Each row comes from the steps of one path. Every step used is in the known rows, and no mark comes twice. Write the path behind each row, first mark first.
Known rows:
d/c/w/u: [-22.9 -47.9   3.6 -20.6  19.3   9.7  13.2  13.8 -23.1 -14.4  -0.8 -47.1
   9.5  22.5 -18.9 -54.8  -7.6 -19.8  -9.1  53.6  53.2]
u/z/b: [-12.3  -3.3  17.8 -13.7   7.5  20.3 -29.9   1.7 -23.5 -28.5  21.8  -7.3
  -1.3  -1.6 -21.5  14.2  -4.5   4.5   4.3  -7.5   8.1]
w/b/d: [-25.6 -11.1   5.5  -9.0  11.1  -7.0  -9.0  19.5 -30.2 -26.9  22.6  29.7
  -4.8  -7.9  -9.3 -12.9  -3.7   0.1   0.7  15.2  14.6]
c/w/u/z/b/d: [-48.5 -53.8  22.9 -34.9  30.0  21.0 -26.8  19.8 -56.4 -35.8  18.4 -21.8
 -24.3 -15.6 -29.0 -32.3 -26.8 -11.5   1.3  30.4  55.3]
b/w/u/z: [-23.6 -49.9  32.9  -2.0  33.2  22.4  12.7  15.4 -28.7 -17.8   7.1 -29.1
 -29.7   0.4  13.3 -25.0 -11.8 -19.1  -5.8  27.1  44.3]
m/z/b/d: [-19.9 -18.8  15.5 -35.5  16.6  -6.7 -11.0 -10.7 -37.2 -34.3  10.6  28.0
  -4.5 -22.9 -39.5  -7.5   2.5   9.0  -0.1   8.6   6.0]
z/c: [-18.9   3.3  -9.5   4.3   2.1  -2.5   7.3   5.7   0.9 -11.3  11.4   0.6
  34.0  27.0 -20.9 -25.1  -5.5  12.5  12.5  10.9  -0.4]
u/d: [-15.1   5.9  -3.9  -2.5  11.4  -1.7  -1.7  17.3 -17.2 -16.6  -2.9  17.9
 -17.6  -6.2 -11.8  -0.6  17.5 -10.8  -0.6  -2.8   2.5]
d/c/w: [-20.2 -29.6 -13.8 -23.3  -4.9  -1.4   8.8   2.3  -7.0 -18.6  -3.5 -28.5
  22.0  13.8 -21.6 -26.0   1.9 -15.3  -9.2  36.2  33.8]
c/z/b/w/u/d: [-54.4 -33.2  27.9 -12.4  46.1  15.3 -32.2  33.3 -48.1 -30.6  15.2 -24.1
 -44.3   6.3  -7.9 -32.7  -1.9 -46.7  -6.0  43.5  65.7]
u/d/c/z: [-46.4 -20.7 -15.3  12.4  35.1  -9.8   1.4  33.9 -17.3 -40.8  11.4  -4.5
 -21.5   1.5 -33.5  -0.9  20.6 -23.6   2.8  14.3  30.4]
u/d/c: [-26.8  -8.6  -9.6  -6.9   9.9  -2.7  13.6  24.1 -23.9 -31.1   2.4  13.1
   1.3  16.5 -31.2 -10.4  23.6 -13.3  -3.0  18.7  15.3]
m/z/b/d/c/w: [-39.9 -48.2   1.8 -56.9  11.5  -8.5  -2.1  -7.1 -44.1 -51.3   8.3   1.3
  17.6  -7.9 -60.2 -33.4   5.9  -3.7  -9.4  45.2  38.6]
u/w/b/d/c/z: [-54.7 -41.7   0.2  -5.0  19.1  -3.0  -2.2  42.2 -32.2 -79.4  43.0   1.2
  -2.9  -4.4 -27.0 -14.7   1.0 -30.2  -3.9  47.5  54.3]
b/w/u/z/c: [-43.8 -45.0  24.5   1.6  36.4  19.1  19.4  22.0 -25.6 -28.0  16.6 -28.6
   7.2  28.5 -10.7 -50.5 -14.3  -7.0   8.6  39.2  45.3]
w/u/z/b/d/c: [-50.8 -54.2  22.6 -23.4  35.8  21.4  -4.1  33.3 -57.4 -47.9  30.8  -2.8
  -8.2  13.0 -44.5 -26.7 -17.3  -3.9   4.4  34.4  44.5]
d/c/z/b: [-32.5 -18.5  -0.5  -8.0  17.9   4.5 -25.9  12.4 -12.8 -31.1  25.3 -25.0
   9.5  19.5 -35.5  -0.6  -1.8 -14.7   3.4  22.9  29.9]
c/w: [-10.1 -13.5  -7.5 -15.3  -6.7  -2.3  -8.5  -6.0  -4.7  -3.7  -8.1 -24.1
   4.2  -7.0  -4.9 -15.2  -3.9 -10.6  -6.3  16.9  20.6]
b/d/c/w/u/z: [-55.8 -78.6   6.1 -19.2  38.4   7.5  18.9  33.0 -47.1 -42.2  10.6 -24.8
 -15.9  -5.6 -33.2 -41.2 -15.6 -15.7   0.1  43.0  60.7]
z/b/w/u/d: [-34.9 -19.7  31.5 -31.4  23.0  22.8 -19.6  22.8 -53.3 -20.7   5.2  -6.9
 -22.1  21.0  -6.6 -44.6   2.7 -35.8 -12.7  46.7  51.7]
b/w: [-10.4 -17.0   9.1  -9.2  -4.4   1.5   2.9  -1.6  -3.5  -1.3  -4.4  -5.2
  -3.8   4.7  15.9 -13.2   0.3 -17.3  -8.0  23.1  23.6]
c/z: [-20.5 -13.8  -4.6  18.3  23.9  -7.0  -9.5   8.7   6.4  -8.0  10.1 -18.5
 -22.7 -16.7  -3.5   9.6  -4.1 -10.9   6.2  -4.9  15.8]
c/z/b: [-22.6  -3.6   6.2  -1.9  18.1   4.9 -41.6   5.9  -9.7 -16.4  21.6 -21.0
  -9.3  -3.3 -15.7   9.2  -8.5 -10.4   4.2   5.4  20.0]
b/z/c/w/u/d: [-55.6 -43.5  -0.2 -14.8  49.0 -17.0   6.6  25.1 -51.7 -26.4   9.9 -29.8
  -0.8  -3.6 -26.8 -58.6   2.8  -9.3   6.4  44.9  59.7]

Write each row's path:
[-28.3 -12.1   5.2   0.3  27.0 -17.7  -4.3   8.6 -29.8 -25.5  39.1  -1.7
  33.2   7.8 -18.2 -26.0   0.0  16.2   9.2  26.3  26.2]
w/b/z/c
[-46.4 -32.5  -0.1 -30.0  26.5 -18.2   4.5   1.5 -39.8 -57.7  22.0   8.6
  29.0  -7.2 -51.9 -56.7   3.7  10.9   1.0  41.5  31.2]
m/z/c/w/b/d
[-27.8 -13.7  10.8  -8.6  10.5  -7.6  -2.7  12.7 -31.0 -53.9  43.7  -9.2
  39.6   7.1 -15.8 -25.7   3.8  -1.7   4.9  42.5  38.8]
u/w/b/z/c
[ -7.1 -22.1  28.9 -39.4   8.0   6.0 -10.9 -25.7 -24.4 -25.6   2.1  -4.6
   4.0  -2.2 -14.5 -19.1   9.1  -9.4 -13.6  29.1  23.7]
m/z/b/w
[ -8.9 -17.9  13.7  -1.6  24.0 -17.0 -12.0   2.0 -31.5 -15.5  27.6  -2.8
  -3.2 -21.0   3.1  -2.5   4.0   2.1  -3.2  15.6  25.6]
w/b/z
[-28.5 -26.8   6.9  -7.0  35.3   9.4  20.4  36.0 -36.3 -26.1   3.1  -5.4
 -13.1  26.5 -26.7 -41.1  12.2 -19.5  -5.1  34.9  34.6]
w/u/d/c
[-10.4 -10.4   3.6 -17.8   0.0   4.4 -22.0   2.9 -19.4 -17.5  14.0 -21.2
   9.0  -2.0  -4.8 -27.1   0.3 -12.5 -11.4  29.9  31.9]
c/w/b
[-60.5 -29.3   6.0 -19.7  24.3   4.7 -23.2  27.4 -35.9 -50.2  20.4 -10.8
 -11.4  19.1 -29.8 -15.7  15.6 -44.0  -8.2  45.3  57.7]
u/d/c/z/b/w
[-47.7 -18.4   2.6  -7.2  24.0  -6.1 -36.0  18.8 -23.8 -27.6  22.1   7.9
 -20.9 -19.2 -23.3   7.1 -15.4 -10.3   9.3   5.9  24.3]
c/z/b/d
[-11.0  -9.6  -0.5  -4.1  22.9 -10.1  22.6 -12.9  -3.6 -27.8   6.4   2.5
  32.3   8.9 -38.1 -29.4  10.0  22.3   9.4   9.6  -6.2]
m/z/c
[-22.0 -19.1   4.8 -24.0  21.6  -7.7  -0.5 -11.1 -24.4 -47.2  20.0 -19.0
  41.2   8.7 -44.4 -55.5  11.2  10.3  -1.4  38.2  25.5]
m/z/c/w/b
[-27.6 -15.0  -5.9   4.2  20.4 -23.4   9.9  -0.2 -12.6 -10.5  17.1  -4.9
  26.5  -1.3 -17.5 -15.6  -2.6  18.8  15.5  13.9  17.6]
b/z/c
[-13.8 -35.2  25.3  -8.8  19.1  13.1  10.3  10.2 -20.7   1.7  -3.2 -24.5
 -18.0  12.7  20.2 -41.9 -10.8 -22.8 -10.6  39.2  41.6]
b/w/u
[-21.8 -46.6  16.3  -7.5  31.8  17.8  -3.2  13.0 -26.7 -18.7   4.0 -48.8
 -24.6 -11.9  -7.7 -28.3 -14.1 -14.6  -2.5  19.7  43.4]
c/w/u/z
[-15.0 -23.3  34.2 -11.5  31.3  32.8 -22.2  13.2 -37.2 -22.8  24.0 -23.2
 -14.1   6.6 -18.2 -12.5 -16.2  -1.6   2.7  10.7  26.8]
w/u/z/b
[-55.0 -19.6  -9.6 -19.4   6.6  -9.0 -11.5  19.5 -34.3 -41.3  25.9   6.9
  34.1  10.4 -33.9 -53.3  -9.7   2.8   5.1  42.5  38.5]
z/c/w/b/d
[-30.6 -10.4 -14.7 -13.7  -4.1  -4.6  -1.7   1.6  -3.4 -15.2   3.8 -22.3
  39.6  20.5 -23.0 -40.0  -4.4   2.1   4.9  27.9  21.9]
z/c/w
[-50.5 -40.9   2.5  13.1  58.8   0.5   8.8  45.6 -30.9 -35.2  13.9 -23.1
 -34.2   9.4 -29.0 -29.6   8.6 -31.3   0.7  31.5  50.5]
w/u/d/c/z
[-45.7 -37.0  -6.5 -46.9  -8.5   0.0 -20.3  11.0 -38.2 -36.4  11.3  -1.7
  23.3  11.1 -42.8 -30.6  -7.8 -12.9  -4.2  45.7  44.7]
z/b/d/c/w
[-24.7 -11.7  12.1 -16.7  -5.4   3.2  -6.5  24.4 -34.5 -54.6  29.2  22.8
   0.8  -9.5  -5.9 -14.4   1.0 -16.9 -10.5  32.7  28.5]
u/w/b/d
[-47.5 -55.0  25.3 -16.0  37.1  15.9 -15.3  25.3 -32.6 -28.2  23.5 -47.5
  -7.2  32.0 -14.9 -42.4 -12.5 -39.2  -6.9  64.6  73.7]
d/c/z/b/w/u
[-33.4 -27.6  14.2  10.4  41.0  18.3  13.0  22.0 -22.7 -26.6  20.9 -23.3
   9.4  23.0 -25.1 -36.7 -14.6  12.5  16.4  15.3  25.1]
w/u/z/c
[-29.6 -28.8  -9.0  14.2  23.5  -7.0   3.6  16.6   1.2 -24.3  13.0 -22.7
  -3.4   7.6 -21.2   0.4   2.0 -13.8   3.6  17.0  27.1]
d/c/z
[-34.1 -29.2 -10.5 -12.4   6.5 -12.8  20.3  19.5 -18.6 -25.0   7.0  23.5
   5.3   6.0 -25.2 -12.2  -0.6  -2.1   2.9  23.8  17.9]
b/d/c
[-19.7 -23.4  -6.4 -21.8  15.5 -10.5  14.6 -18.6  -7.4 -31.5   0.2 -20.2
  34.6   1.9 -42.2 -43.1   9.1  11.7   1.2  25.6  17.0]
m/z/c/w
[ -2.0   3.0  16.1 -12.3 -10.7  15.7 -12.5  12.3 -19.8 -42.3  25.9  -4.6
  14.2   5.1   1.2 -12.0   6.7 -18.9 -11.4  28.6  22.4]
u/w/b
[  4.3  -4.4  20.8 -29.1  13.2   1.7 -15.2 -22.5 -21.2 -23.3   9.0   1.6
   7.8  -7.1 -32.1  -6.5   9.0   8.5  -4.1   5.7  -1.6]
m/z/b
[-44.3 -34.4  27.4 -36.7  23.5  21.0  -6.7  30.3 -56.2 -35.0  10.1  -9.9
  -1.0  42.3 -23.6 -54.9   8.1 -40.4 -14.5  65.5  63.6]
z/b/w/u/d/c
[-25.2 -33.5  41.4 -40.2  42.2  14.8  -5.7   4.7 -58.6 -37.2   2.1  -4.7
 -26.1   1.8 -22.0 -45.3  17.0 -26.1 -15.9  44.3  45.8]
m/z/b/w/u/d
[-40.1 -18.2   1.6  -7.1  15.5  10.1 -15.1  14.1 -27.3 -51.1  32.7 -24.9
  31.5  13.9 -34.2 -36.0  -5.8   6.5   6.6  27.4  33.8]
u/z/c/w/b
[-53.5 -45.3 -14.5   6.5  29.8 -19.5   8.7  29.7 -13.3 -33.6  16.4   4.1
 -14.8 -10.4 -27.6  -2.9  -4.5 -12.8   7.8  16.7  31.4]
b/d/c/z
[-29.2 -32.8   9.0 -42.1  18.9  -9.1   4.5  -3.3 -39.3 -49.5  16.0  23.4
  13.5  -0.5 -57.9 -17.9   7.7   5.1  -3.1  27.3  17.5]
m/z/b/d/c
[-39.3 -23.0  -8.2  -3.8   9.8   5.6  -1.0   5.9 -11.9 -35.4  13.9 -30.0
  26.8   8.6 -34.1 -23.4  -5.1   6.0  11.1  16.2  25.4]
u/z/c/w
